Every row comes from one small tree of marks. The marks that hang from a mark follow it in brackets, in alphabetical order. Every link used is in the known rows. Which tree was each row made from?
Known rows:
beru[sutag]: [ 2.94 -0.50 -1.94  2.22 -1.01 -3.16  0.87  0.63 -0.72  0.13 -2.17 -1.92
  0.53  2.57 -0.53  1.20  1.98  0.22 -0.44 -0.78 -0.45 -0.86  2.36 -1.21
 -1.10]
dadip[beru taru[botim keril]]: [ 1.55 -0.57  1.36 -2.39  0.34 -3.48 -1.30 -0.85  0.86 -0.39 -0.67 -1.29
 -0.24  1.33  2.77  1.07 -2.24 -0.75 -0.43 -0.60  0.59 -1.36  0.38 -0.82
 -1.14]
sutag[beru]: [ 4.37  4.05  0.57  0.17 -1.48 -4.80  0.76  0.32  0.25  1.85 -1.63 -1.98
  2.06  3.03  0.12  0.33  0.45  0.85 -1.00 -1.07 -0.68 -2.03  0.38 -1.52
 -0.89]
dadip[dafi]: [ 2.11  0.70 -1.38  1.52 -0.39 -4.40  0.74  1.64  1.09 -0.33 -2.11 -1.37
 -0.38  2.50 -0.50 -1.37 -0.19 -0.65 -0.82  0.23  0.05 -0.79  0.62  0.28
 -0.85]
dadip[dafi taru]: [-0.32 -1.48 -1.15  1.36 -0.87 -5.21  1.09  1.30  1.80 -1.39 -2.16 -1.07
 -0.72  1.95 -0.98 -1.86 -0.67 -0.54 -1.21  0.82  1.27 -0.12  1.50  0.54
 -0.98]
dadip[beru[sutag] dafi]: [ 1.55  0.14 -0.15  2.73  0.25 -2.92  0.85  0.84 -0.52 -2.06 -2.60 -2.23
  0.62  4.16  0.21  0.54  0.84 -0.40 -0.85 -0.52  1.08 -0.05  1.38 -0.76
 -0.48]
beru[dadip[taru]]: [ 0.87 -2.20 -1.39  2.78 -1.78 -3.89  1.55  0.22  0.26 -0.71 -1.81 -1.30
  0.10  2.01 -2.09  0.45  0.80  0.64 -0.68 -0.35  1.42 -0.11  2.13 -0.49
 -1.53]
taru[botim keril[beru[sutag]] rozop]: [ 4.86 -2.26 -0.48  1.03  0.75  1.45  0.26 -1.09 -1.35 -0.77 -0.89 -0.83
 -0.16 -0.46  2.65  1.09  0.70  0.26 -1.00 -2.24 -0.96 -0.26  1.33 -1.65
 -2.20]
keril[beru[dadip[taru[botim]]]]: [ 3.00 -3.55 -1.14  3.70 -0.97  0.40  1.92 -1.14 -0.92 -1.08 -1.48 -0.70
  0.05  0.05 -0.61  1.53  1.59  0.40 -1.18 -1.72  1.24  0.39  0.53 -0.03
 -2.63]
beru[dadip[taru[keril]] sutag]: [ 0.12 -5.57 -1.36  3.00  0.01 -3.24  1.62  0.27 -0.10 -0.12 -2.78 -1.62
 -0.64  2.13 -1.17  1.27  1.43  0.93  0.10 -0.69  1.87 -0.89  3.80 -1.35
 -1.22]
dadip[beru dafi]: [ 2.20  2.44  0.44  1.49  0.03 -4.48  0.19  0.75  0.41 -1.82 -2.05 -1.84
  0.65  3.99  0.32 -0.34 -0.96 -0.92 -0.69 -0.36  0.68 -0.61 -0.37 -0.20
 -0.74]
taru[botim keril rozop[fedezo]]: [ 3.48  2.70 -0.33 -1.44 -0.39 -0.92 -0.09 -2.11  0.84  0.31  0.43 -0.83
  0.87 -0.63  2.57 -0.89 -0.09 -0.76 -0.96 -1.21 -2.22 -2.65 -0.10 -1.18
 -1.89]
taru[dadip[dafi] keril rozop]: [ 0.85 -1.56 -0.98 -2.29  0.19 -2.13  0.79  2.75  2.83  0.09 -1.22 -1.61
 -0.41 -0.31  1.07 -2.63 -3.10 -0.88  0.19  0.40 -0.52 -1.78  1.01 -0.03
 -1.30]
sutag[beru dafi]: [ 4.07  2.56  0.89  0.44 -1.81 -3.65  1.35  0.14  0.20  1.33 -2.05 -1.13
  3.57  2.88  0.40 -0.71  1.34  0.80 -0.63  0.96  1.00 -0.94  1.09 -0.89
 -0.59]
keril[beru[dadip[dafi] sutag]]: [ 2.97 -4.07 -1.60  7.50  0.47  0.19  3.57  0.81 -1.53 -1.90 -3.70 -1.63
 -0.14  2.84 -2.06  0.98  3.17  0.47 -0.79 -1.75  1.65  0.54  1.68 -0.24
 -1.95]
sutag[beru[dadip[taru[botim]]] dafi]: [ 2.21 -2.37  0.25  1.51 -2.02  0.35  1.80 -1.39 -0.75  0.73 -1.18 -0.69
  3.29  0.22  0.06  0.57  2.46  0.62 -1.15  1.01  3.34  0.47  2.07 -0.45
 -0.94]
beru[dadip[taru] sutag[dafi]]: [ 0.36 -5.81 -1.87  4.21 -1.96 -0.88  2.83 -0.01 -0.77 -1.42 -2.79 -0.79
  1.60  1.94 -2.03  0.62  3.62  1.08 -0.22  1.03  3.83  1.48  4.32 -0.48
 -0.86]
sutag[beru[dadip[taru]] dafi]: [ 1.64 -1.18  0.60  2.48 -2.35 -2.98  2.75 -0.44 -0.14  0.14 -2.35 -0.86
  3.26  2.43 -1.21 -0.27  1.96  1.31 -0.86  1.25  3.50  0.41  2.32 -0.81
 -0.84]
taru[dadip]: [ 2.76 -0.27 -1.92 -1.93 -1.60 -2.75  1.15  2.09  1.89  1.53 -1.66 -2.07
  0.65  0.91 -0.36 -0.26 -0.78 -0.03  0.36 -0.22 -1.34 -2.36  0.55  0.02
 -1.38]
keril[beru[dadip sutag]]: [ 4.32 -2.90 -1.54  6.59 -0.35 -0.31  2.93 -0.14 -1.92 -0.94 -3.32 -1.58
  0.48  2.92 -1.90  2.27  3.45  1.34 -0.27 -2.54  0.64 -0.14  1.61 -1.11
 -2.11]
keril[beru[dadip]]: [ 4.56 -0.74 -0.92  4.92 -0.62 -1.71  2.38  0.11 -0.94 -1.06 -2.65 -1.28
  0.41  2.81 -1.65  1.08  1.44  0.90 -0.22 -2.07  0.13 -0.56  0.06 -0.62
 -2.61]
taru[keril rozop]: [ 3.10  1.17 -0.32 -1.29 -0.34 -4.60 -0.55  0.61  0.74 -0.20 -0.75 -1.03
 -0.03  1.31  1.23 -0.86 -1.63  0.20 -0.24 -0.41 -1.24 -1.52  1.23 -1.63
 -1.57]
rozop[fedezo]: [ 3.43  3.91 -0.95  1.25 -1.65 -4.28  1.59 -0.98  1.22  0.18 -1.55 -1.55
  1.44  2.70 -0.51 -0.66  1.06 -0.17 -0.54 -1.00 -1.90 -2.91 -0.42 -0.53
 -1.70]

Write each row's tree:
[-0.17 -6.62 -2.64  4.46 -0.28  1.51  1.69 -0.11 -0.95 -1.08 -1.50 -1.42
 -0.31  0.08 -1.11  0.69  2.99 -0.89 -1.42 -0.15  2.94  1.00  3.37  0.23
 -1.08] => beru[dadip[dafi taru[botim]] sutag]
[ 3.24 -0.09 -0.02  1.74 -1.01 -2.06  0.73 -0.40 -1.20 -1.76 -2.66 -1.43
  2.73  3.98  0.55  0.98  2.04  0.44 -0.05  0.54  1.92  0.50  1.99 -1.07
 -0.45] => dadip[beru[sutag[dafi]]]
[ 1.42 -3.81 -2.40  5.84 -0.19 -1.27  2.45  1.09 -1.07 -1.01 -2.83 -2.01
  0.07  2.76 -2.01  0.64  2.80 -0.11 -0.47 -0.55  1.93  0.07  2.83 -0.45
 -0.96] => beru[dadip[dafi] sutag]
[-0.50 -3.11 -1.64  4.08 -0.85 -3.57  2.05  1.09  0.87 -1.66 -2.36 -1.16
 -0.57  2.11 -2.44 -0.82  0.58 -0.24 -0.95  0.36  2.59  0.35  1.95  0.40
 -1.24] => beru[dadip[dafi taru]]
[ 2.58  2.62 -0.10 -2.68 -1.68 -2.15  0.12  0.67  0.74 -1.56 -0.48 -2.15
  1.83  1.36  0.81 -0.46 -1.65  0.05 -0.56 -0.73 -0.91 -1.21 -0.06 -1.12
 -1.53] => taru[dadip[beru] rozop]
[ 0.27 -2.71  0.05 -1.06  1.50 -1.98  1.23  2.38  1.86  0.18 -2.97 -2.69
  0.08  2.44  1.31  0.05 -1.92 -0.80  0.77 -0.45  0.71 -2.30  1.38 -0.40
 -0.36] => taru[dadip[beru[sutag] dafi] keril]
[ 0.40 -5.01 -0.09  3.09  1.66 -2.91  2.20  1.09  1.12 -1.55 -3.71 -0.92
 -1.68  2.25 -0.03 -0.41 -0.66  0.31 -0.64 -0.68  1.40 -0.26  2.13 -0.02
 -1.46] => dadip[dafi taru[keril[beru[sutag]]]]
[ 0.57 -2.21  0.35  0.79 -1.33 -2.85  1.29 -0.58 -0.53 -2.66 -2.50 -1.02
  2.40  3.29  0.21  0.46  1.46  0.62 -0.44  1.09  2.82  1.38  2.88 -0.79
 -0.53] => dadip[beru[sutag[dafi]] taru]
[ 1.17 -6.75 -2.24  3.31 -1.66  2.05  1.91 -1.07 -1.59 -0.74 -1.66 -0.67
  1.69 -0.15 -0.61  1.23  4.10  0.15 -0.60  0.85  3.52  1.84  4.11 -0.17
 -1.00] => beru[dadip[taru[botim]] sutag[dafi]]
[ 3.29  3.69  0.01 -0.68 -0.55 -4.08  0.60 -1.19  1.48 -0.47 -0.69 -0.94
  0.81  1.40  1.24 -1.64 -0.94  0.03 -0.50 -0.92 -2.10 -2.73  0.23 -1.45
 -1.93] => taru[keril rozop[fedezo]]
[ 2.03  3.80  0.79 -1.16 -1.74 -1.31  0.08 -3.54  0.16 -2.90  0.88 -0.97
  1.86  0.69  1.69 -0.75  0.26 -0.61 -2.22 -0.99 -0.27 -0.55 -0.41 -0.99
 -1.93] => dadip[beru taru[botim rozop[fedezo]]]
[ 1.55 -2.24 -1.34 -3.46  0.44  0.97 -0.09  1.75  2.03  0.81 -0.20 -1.46
 -0.37 -2.52  2.39 -1.83 -2.95 -1.59 -0.28  0.40 -0.65 -1.71  0.70  0.25
 -1.33] => taru[botim dadip[dafi] keril rozop]
[ 1.20 -3.49 -0.96  0.20 -0.52 -0.89 -0.11 -0.99 -0.07 -0.65  0.20 -0.79
 -0.29 -1.22  1.06  0.26 -0.56 -0.01 -0.86 -0.35  1.22 -0.13  2.28 -1.17
 -1.96] => beru[dadip[taru[botim keril rozop]]]
[-0.69 -0.51  1.67 -0.27  1.01 -6.54  0.00  0.94  2.27 -1.89 -2.28 -1.27
 -0.77  3.42  1.06 -1.05 -3.35 -0.70 -0.29  0.25  1.75 -0.87  0.63 -0.24
 -0.73] => dadip[beru dafi taru[keril]]
[ 4.61 -2.64 -0.84  3.75 -0.85 -0.32  2.44  0.03 -1.08 -1.27 -3.43 -0.57
  1.71  2.58 -0.12  0.33  2.94  1.22 -0.19 -0.19  0.95  0.96  1.82 -0.40
 -1.58] => keril[beru[sutag[dafi]]]
[ 4.04  1.04  0.19  2.19  0.49 -1.21  2.21 -1.93  0.12 -1.52 -2.11 -1.07
  0.90  1.92  0.91 -0.35  1.08  0.98 -0.81 -2.38 -1.71 -1.87  0.75 -1.76
 -2.58] => taru[keril[beru[sutag]] rozop[fedezo]]
[ 2.68 -2.36 -0.23 -2.94  0.94  0.81 -0.05  0.45  0.43  1.60 -1.43 -2.61
  0.84  0.34  2.93  2.25 -1.10 -0.76  0.63 -1.25 -0.42 -2.71  1.09 -0.90
 -0.85] => taru[botim dadip[beru[sutag]] keril]
[ 1.53 -2.46 -1.28 -0.80  0.25  2.17  0.89  0.92  0.14 -0.10 -1.57 -2.64
  0.74  0.58  1.35  1.04  0.25 -1.50 -0.52 -0.51  0.60 -0.89  0.89  0.15
 -0.58] => taru[botim dadip[beru[sutag] dafi]]
[ 2.46 -4.97 -0.84  6.19  1.97 -0.78  3.05  0.96 -0.52 -0.83 -4.17 -1.54
 -1.07  2.71 -0.84  0.88  1.31  0.40  0.16 -1.98  1.55 -0.52  1.85 -0.52
 -1.71] => taru[keril[beru[dadip[dafi] sutag]]]
[ 1.11  1.68 -0.09 -1.66 -0.86 -1.90  0.77  1.55  1.57 -2.34 -1.05 -2.02
  1.24  1.34  0.64 -1.67 -1.70 -0.79 -0.74  0.03  0.10 -0.52 -0.09 -0.22
 -1.22] => taru[dadip[beru dafi] rozop]
[ 1.05 -2.09  1.43  1.36 -0.71 -4.04  1.97 -0.07  0.82  1.11 -2.79 -0.75
  2.35  2.11 -0.13 -0.27  0.25  1.47  0.23  1.17  3.44 -0.83  2.60 -1.06
 -0.72] => sutag[beru[dadip[taru[keril]]] dafi]
[ 3.35  0.75 -0.39 -3.12 -1.06 -0.02 -0.14  0.34  0.66  0.59 -0.43 -2.30
  1.30  0.33  2.04  1.31 -1.00 -0.98 -0.14 -0.95 -0.74 -2.14 -0.75 -0.19
 -1.39] => taru[botim dadip[beru]]
[ 0.64 -1.44  0.55  0.99 -1.91 -1.69  0.84 -1.22 -0.88 -4.01 -1.49 -0.52
  2.75  2.19  0.57 -0.34  1.45  0.72 -1.30  1.10  2.78  2.47  3.07 -1.43
 -0.87] => dadip[beru[sutag[dafi]] taru[rozop]]
[ 4.36 -5.05 -0.91  4.27  1.33  2.15  1.63 -0.92 -1.86  0.62 -2.62 -1.50
 -0.43  0.70  0.84  2.85  2.07  0.49  0.05 -2.60  0.75 -0.92  1.62 -1.14
 -2.14] => taru[botim keril[beru[dadip sutag]]]
[ 4.75  0.71  0.67  0.83  0.25 -3.19  0.42  0.12  0.31 -1.06 -1.67 -0.62
 -0.36  1.53  1.26 -0.63 -1.94  0.82 -0.36 -1.50 -1.50 -0.88 -0.03 -1.47
 -2.45] => taru[keril[beru] rozop]
[ 5.16 -0.80 -0.01  0.10  1.03 -1.29  0.08 -0.25  0.21  1.13 -1.52 -0.83
 -0.60  0.50  2.39  1.13 -1.10 -0.27 -0.11 -2.02 -1.17 -1.91 -0.63 -0.44
 -2.24] => taru[botim keril[beru]]
[ 2.37 -2.59 -0.21 -0.42  1.31 -1.93  2.30  2.72  2.87  0.67 -3.41 -1.44
 -1.12  0.84  0.78 -1.41 -2.85 -0.33  0.71 -0.71 -0.65 -2.57 -0.49  0.86
 -1.88] => taru[dadip[dafi] keril[beru]]
[ 0.80 -1.34 -0.63  0.33  0.04 -0.76  1.62  1.81  0.86 -0.82 -2.69 -2.78
  0.90  2.51  0.03  0.24 -0.04 -0.58 -0.09 -0.56  0.69 -1.05  1.22 -0.12
 -0.54] => taru[dadip[beru[sutag] dafi]]
[ 0.52 -6.71 -1.56  1.83  0.23 -0.14  0.81 -0.47 -0.74  0.67 -1.69 -1.36
 -0.55 -0.08  0.29  2.15  1.26 -0.02 -0.23 -1.05  1.85 -0.66  3.60 -1.03
 -1.26] => beru[dadip[taru[botim keril]] sutag]
[ 0.48 -5.78 -1.37  6.86  0.06 -0.87  3.78  0.30 -0.70 -2.83 -3.70 -1.11
 -0.65  2.33 -2.62  0.52  2.56  0.78 -1.30 -0.86  2.76  1.39  2.48  0.10
 -1.92] => keril[beru[dadip[dafi taru] sutag]]
[ 2.56  1.36 -0.07  3.84 -0.58 -2.96  2.24  0.81 -0.34  0.75 -2.29 -2.11
  1.46  3.09 -1.39 -0.05  1.39  0.19 -1.09 -0.41  1.51 -1.20  0.87 -0.69
 -0.74] => sutag[beru[dadip[dafi]]]
[ 1.84  0.50 -0.49 -2.42 -0.66  1.50 -0.16  0.48  0.89 -1.68  0.17 -1.79
  1.10 -0.74  2.10 -1.02 -1.68 -1.52 -1.17  0.07  0.03 -0.17 -0.48  0.03
 -1.26] => taru[botim dadip[beru dafi] rozop]
[ 0.58  0.26  0.45  2.82 -1.46 -2.74  2.10 -0.04  0.09 -1.73 -1.15 -1.24
  1.33  1.69 -1.47 -1.61  0.93  0.55 -2.32  0.04  2.56  0.93  2.03 -1.06
 -1.28] => sutag[beru[dadip[dafi taru[rozop]]]]
[ 4.25  3.77 -1.30 -0.17 -1.88 -0.39  0.49 -2.57  0.06 -0.56  0.77 -1.10
  1.61 -0.47  1.56 -0.84  1.50 -0.69 -1.76 -1.07 -2.11 -1.41 -0.32 -0.90
 -2.05] => taru[botim rozop[fedezo]]
[ 3.82  0.95  0.21  3.31 -1.73 -2.10  2.40 -0.01 -0.71  1.33 -2.41 -1.36
  3.71  2.94 -0.79  0.31  2.34  1.25 -0.12  0.55  2.18 -0.46  1.64 -1.04
 -0.74] => sutag[beru[dadip] dafi]
[ 0.29 -0.46  0.37  3.53 -0.97 -3.79  2.50  0.47  0.62 -0.11 -2.22 -1.53
  1.04  2.73 -1.98 -0.52  1.09  0.43 -1.55  0.03  2.74 -0.46  1.63 -0.34
 -0.91] => sutag[beru[dadip[dafi taru]]]
[ 2.97  0.38  0.59 -4.73 -0.10  0.21 -1.05  0.10  1.13  0.10  0.29 -1.75
  1.07 -0.80  3.52  0.26 -3.12 -0.89  0.04 -0.76 -1.02 -1.98 -0.15 -1.20
 -1.50] => taru[botim dadip[beru] keril rozop]
[ 1.71  0.98 -2.01 -1.69 -1.29  2.23  1.70 -0.63  2.09 -0.28  0.29 -1.54
  1.28 -2.12  0.97 -2.59  0.11 -1.54 -1.47 -0.06 -1.50 -1.77 -0.45  0.69
 -1.80] => taru[botim dadip[dafi] rozop[fedezo]]
[ 4.04 -4.46 -1.44  6.33 -0.84  1.26  3.52 -0.36 -2.08 -1.65 -3.93 -0.80
  1.94  2.52 -1.50  1.38  4.28  1.49  0.21 -0.75  2.44  1.35  2.36 -0.53
 -1.86] => keril[beru[dadip sutag[dafi]]]
[ 1.68 -0.06 -0.47 -2.11  0.02  0.55  0.16  1.17  1.39 -0.21 -0.98 -2.19
  0.64  0.46  1.62 -0.06 -1.36 -1.78 -0.48 -0.25  0.20 -1.27 -0.73  0.65
 -1.00] => taru[botim dadip[beru dafi]]
[ 2.62  0.56 -0.55 -1.04 -1.46 -0.51  0.81  0.51 -0.16 -1.67 -1.15 -2.44
  1.87  1.55  0.62  0.59  0.16  0.39 -0.57 -1.06 -0.45 -0.62  1.60 -1.60
 -1.29] => taru[dadip[beru[sutag]] rozop]
[ 2.82  1.20 -0.95 -4.00 -0.61  0.92  0.67 -1.02  2.33  1.52  0.39 -1.57
  1.07 -2.11  2.61 -1.35 -1.13 -0.90 -0.13 -1.05 -2.59 -3.63 -0.28 -0.47
 -1.99] => taru[botim dadip keril rozop[fedezo]]
